Each row was made from one small tree. Brackets hold a mark, then the marks that hang from it, in alphabetical order. Every link used is in the known rows. Write each row's tree.
Known rows:
(M (D (P L)) (W U)): -.17; .04; .22; .11; -.04; -.26; .12; .07; .05; -.01; .02; -.03; -.15; -.02; .00; .36; -.06; .49; -.05; -.04; .04; -.12; .02
(W (U (D M P))): .33; .04; .09; .11; .08; -.15; -.14; .24; -.20; .31; -.02; .00; .04; .20; .05; -.12; -.10; .06; .13; -.27; .00; .37; -.29
(M (D (P L)) W): -.04; -.05; .23; .03; .03; -.38; .29; .12; -.01; -.03; .00; -.10; -.20; -.06; -.08; .25; -.19; .48; -.06; .09; .10; -.10; .30
(P D (L H (U T W))): -.22; -.16; .48; -.11; -.43; .00; -.06; -.38; -.03; -.16; -.27; .16; .20; -.07; -.28; .05; -.08; .22; .22; .25; -.09; -.31; .10
(B (D M P) (T U)): .24; .34; .07; .04; -.22; .12; -.15; .14; -.30; .18; -.02; -.17; .20; .33; -.06; -.16; -.32; .19; .24; -.37; .11; .00; -.40
(W (U D (T B))): .23; .14; .21; .19; .00; -.02; -.24; .12; -.14; .05; -.31; .12; .22; .04; -.13; -.15; -.02; .17; .09; -.29; -.36; .12; -.36
(P (D M) L): .10; .12; .48; -.01; .08; -.36; .07; .14; -.17; .25; -.07; -.26; -.10; .15; -.06; .09; .07; .22; -.22; .21; .00; .14; -.04
(B (T (U (D P) (W M)))): .41; -.07; -.02; .30; -.36; .22; -.22; -.02; -.55; .17; .02; -.02; .26; .00; .18; -.07; -.49; .05; .27; -.23; -.16; .16; -.04
(B (D (M (W U)) P)): .07; .22; .19; -.04; .04; -.30; .00; .00; -.29; .04; -.02; -.07; -.03; .29; .08; -.01; .07; .24; .07; -.05; .08; .05; -.33
(P L): .29; .06; .23; -.01; -.11; -.26; .18; .17; -.25; .27; -.06; -.21; -.10; .13; -.05; .02; .01; .28; -.09; .29; .08; -.10; -.14
(W M (U (D P) T)): .26; .01; .30; .33; -.22; .04; -.32; .14; -.23; .13; -.06; .17; .06; -.09; .15; .03; -.09; -.15; .04; -.20; -.13; .49; -.19
(B D T): .31; .32; -.01; -.18; -.24; -.13; -.01; .10; -.37; .01; -.26; -.21; .00; .23; -.13; -.08; .03; .53; .00; .03; .11; -.01; -.32
(L H (P D) (U T)): -.31; -.04; .17; -.34; -.28; .06; -.02; -.23; .05; -.11; -.58; .31; -.04; -.08; -.40; -.05; -.44; .12; .15; -.05; .20; -.05; .23
(P (D (M W)) (L H (U T))): -.41; .05; .31; -.34; -.19; -.16; -.07; -.33; .05; -.23; -.25; .20; .08; -.08; -.30; .07; -.26; .13; .09; -.04; -.19; -.28; .06
(T B): .39; -.07; .21; .07; .07; -.22; .19; .02; -.31; .32; -.42; .01; .00; .24; -.05; -.21; -.10; .37; -.10; .15; .00; .01; -.14
(W M (U (D P) (T B))): .21; -.01; .47; .49; -.13; .14; -.28; .16; -.25; .17; -.20; .28; .20; .02; .14; -.06; -.10; -.17; .01; -.18; -.15; .38; -.14
(U (D M P) T W): .51; .08; .14; .23; -.09; .01; -.17; -.29; -.23; .04; .12; -.05; .32; -.05; -.18; -.26; -.26; -.14; .53; -.21; -.39; .49; .11
(B (D (M W) (P (L H)))): -.13; .13; .28; -.14; -.04; -.22; .28; .12; -.25; -.09; .00; -.05; .02; .34; -.04; -.02; -.09; .02; .07; .23; .22; -.26; -.02
(W M (U (D P))): .29; -.15; .27; .28; -.11; -.10; -.15; .33; -.38; .32; -.09; .13; -.07; .09; .34; .04; -.04; -.02; -.11; .01; .10; .39; -.16
(D (M (W (U T))) (P L)): .02; .32; .19; .17; -.14; -.03; -.13; -.23; -.08; .05; .27; -.05; .15; .01; -.17; .12; -.11; -.08; .21; -.24; -.25; .13; -.24
(M (W (U D))): .14; -.02; -.11; -.13; .09; -.44; -.05; .10; -.36; -.06; -.16; -.02; -.11; -.03; .10; .04; -.05; .36; -.03; -.12; -.27; -.02; -.26
(T (B (D (M W) (P L))) U): -.05; .13; .53; .25; .14; -.09; .11; .30; -.30; .15; -.08; -.06; .23; .37; .12; -.11; -.22; .06; .06; -.04; .01; -.51; -.22
(U (D M (P L)) T W): .38; .16; .31; .32; -.13; .07; -.13; -.15; -.20; .04; .27; -.11; .38; -.05; -.19; -.16; -.19; -.24; .50; -.07; -.36; .29; .15
(P (D M) (L U)): .00; .03; .51; -.13; -.04; -.28; -.08; .04; -.07; .29; -.18; -.04; -.06; .12; -.07; .03; .01; .32; -.08; .13; .11; -.09; -.02

Write each row's tree:
.38; -.15; .22; .25; -.05; .01; .04; -.23; -.43; .32; -.33; -.01; .26; .22; .15; -.21; -.31; .30; .18; .02; -.27; -.30; -.23 -> (T B (U W))
.26; -.14; .53; .39; -.06; .01; .09; .06; -.45; .19; -.21; -.02; .31; .37; .15; -.21; -.13; .22; .24; .11; .04; -.37; -.20 -> (T (B (D P)) (U W))
.38; -.20; .27; .24; -.22; -.08; .12; -.35; -.28; .27; -.17; .02; -.07; .05; .28; .11; -.18; .31; .03; .30; .07; .32; .31 -> (U (W (M (D P))))
-.22; -.18; .57; -.03; -.50; .08; -.11; -.42; -.14; -.10; -.30; .26; .16; -.09; -.04; .13; -.11; .08; .09; .35; -.07; -.21; .18 -> (P D (L H (U T (W M))))
-.18; -.33; .53; -.07; -.39; -.06; .05; -.25; -.27; .06; -.33; .23; .04; .07; .15; .13; -.07; .19; -.05; .54; .14; -.30; .21 -> (P D (L H (U (W M))))
-.03; .08; -.08; -.19; .03; -.37; .04; -.17; -.01; -.03; -.32; -.01; -.25; -.03; .07; .25; -.11; .72; -.12; -.14; -.18; -.06; -.13 -> (M D (W U))
.29; .25; -.01; -.02; -.36; .07; -.14; -.14; -.48; .00; -.16; -.23; .24; .22; .04; -.09; -.16; .46; .25; -.08; -.13; -.29; -.41 -> (B D (T (U W)))
.16; .34; .27; .04; -.40; .22; -.11; -.18; -.27; .14; .08; -.07; .37; .30; -.13; -.09; -.03; .25; .41; .01; .17; -.14; -.08 -> (B (D M (P (L (U W)))) T)
.04; -.18; .58; .00; -.22; -.26; -.02; -.13; -.25; .13; -.15; -.06; .05; .00; -.02; .10; .13; .45; .05; .38; .06; -.23; .08 -> (P D (L (U W)))
.31; .01; -.01; -.04; .08; -.33; .12; -.20; -.30; .18; .05; -.08; -.09; .09; -.07; -.06; -.30; .13; .11; -.11; -.02; .29; -.01 -> (D (M W) P)
-.11; -.22; .29; -.12; -.21; -.05; .25; .12; .19; .17; -.28; .20; -.11; .12; -.17; .06; -.30; .41; .09; .10; .45; -.27; .27 -> (M (D (P (L H U))))
.09; .05; .02; .08; -.05; -.25; -.19; .01; -.22; -.21; .02; .05; .04; -.20; -.14; .04; -.13; .12; .19; -.33; -.32; .19; -.20 -> (M (W (U (D P) T)))
.00; .02; .41; .05; -.35; .11; -.24; -.53; -.26; .07; -.38; .19; .06; -.21; .00; .09; -.24; .10; .17; .14; -.03; .21; .36 -> (L (P D) (U T (W M)))
-.04; -.12; .05; -.04; .05; -.11; .08; .34; -.25; .04; .05; .03; .10; .13; .04; -.11; -.61; -.16; .19; -.22; -.09; -.31; -.04 -> (T (U (D (M W) (P (L H)))))
.32; .00; .15; -.07; -.09; -.03; -.27; -.01; -.02; .17; -.13; .19; .16; -.07; -.26; -.30; -.36; .02; .42; -.40; -.04; .23; .01 -> (L (U (D M P) T))
.06; .02; .23; .00; -.40; .27; -.01; -.50; .00; .15; .03; .21; .34; .14; -.26; -.16; -.36; -.14; .53; -.01; -.01; -.09; .07 -> (D M (P (L H (U T W))))
-.22; .06; .13; -.28; -.31; .22; -.10; -.74; -.02; -.07; -.46; .30; .19; .00; -.32; -.11; -.48; .02; .40; -.05; -.08; .03; .31 -> (L H (P (D M)) (U T W))
.22; .17; .12; .09; -.31; .04; -.08; .29; -.36; .07; -.05; -.17; .13; .22; -.08; -.08; -.23; .31; .17; -.23; .23; -.12; -.38 -> (B (D P) (T U))
-.06; .09; .58; .19; -.19; .09; .17; .13; -.08; -.11; -.23; .12; .27; .24; -.31; -.16; -.04; -.02; .13; .16; .09; -.24; -.07 -> (U (T (B (D (P (L H))))))
-.07; .09; .31; -.15; -.17; -.09; -.16; -.14; -.04; .05; -.43; .11; -.06; -.19; -.33; .00; -.24; .25; .12; -.10; .12; .14; .18 -> (L (P D) (U T))
.15; .10; .17; .06; .03; -.26; .18; -.05; -.25; .19; .22; -.14; -.01; .11; -.07; .05; -.21; .02; .09; .04; .01; .07; .04 -> (D (M W) (P L))
-.04; .12; .37; -.09; .13; -.49; .08; .02; -.23; .03; -.02; -.24; -.12; .04; -.04; .17; .01; .27; -.23; .18; -.16; .02; .02 -> (P (D (M W)) L)
.23; -.12; .10; -.04; -.16; .05; -.05; -.12; -.46; .27; -.36; .21; .01; -.01; .27; -.12; -.35; .07; .22; .23; .13; .03; .43 -> (L P (U D (W M)))
-.16; -.12; .10; -.24; -.04; -.19; .29; .06; -.22; .02; -.48; .05; -.22; .15; -.18; .03; -.34; .16; -.17; .24; .30; .09; .24 -> (L H (P D))
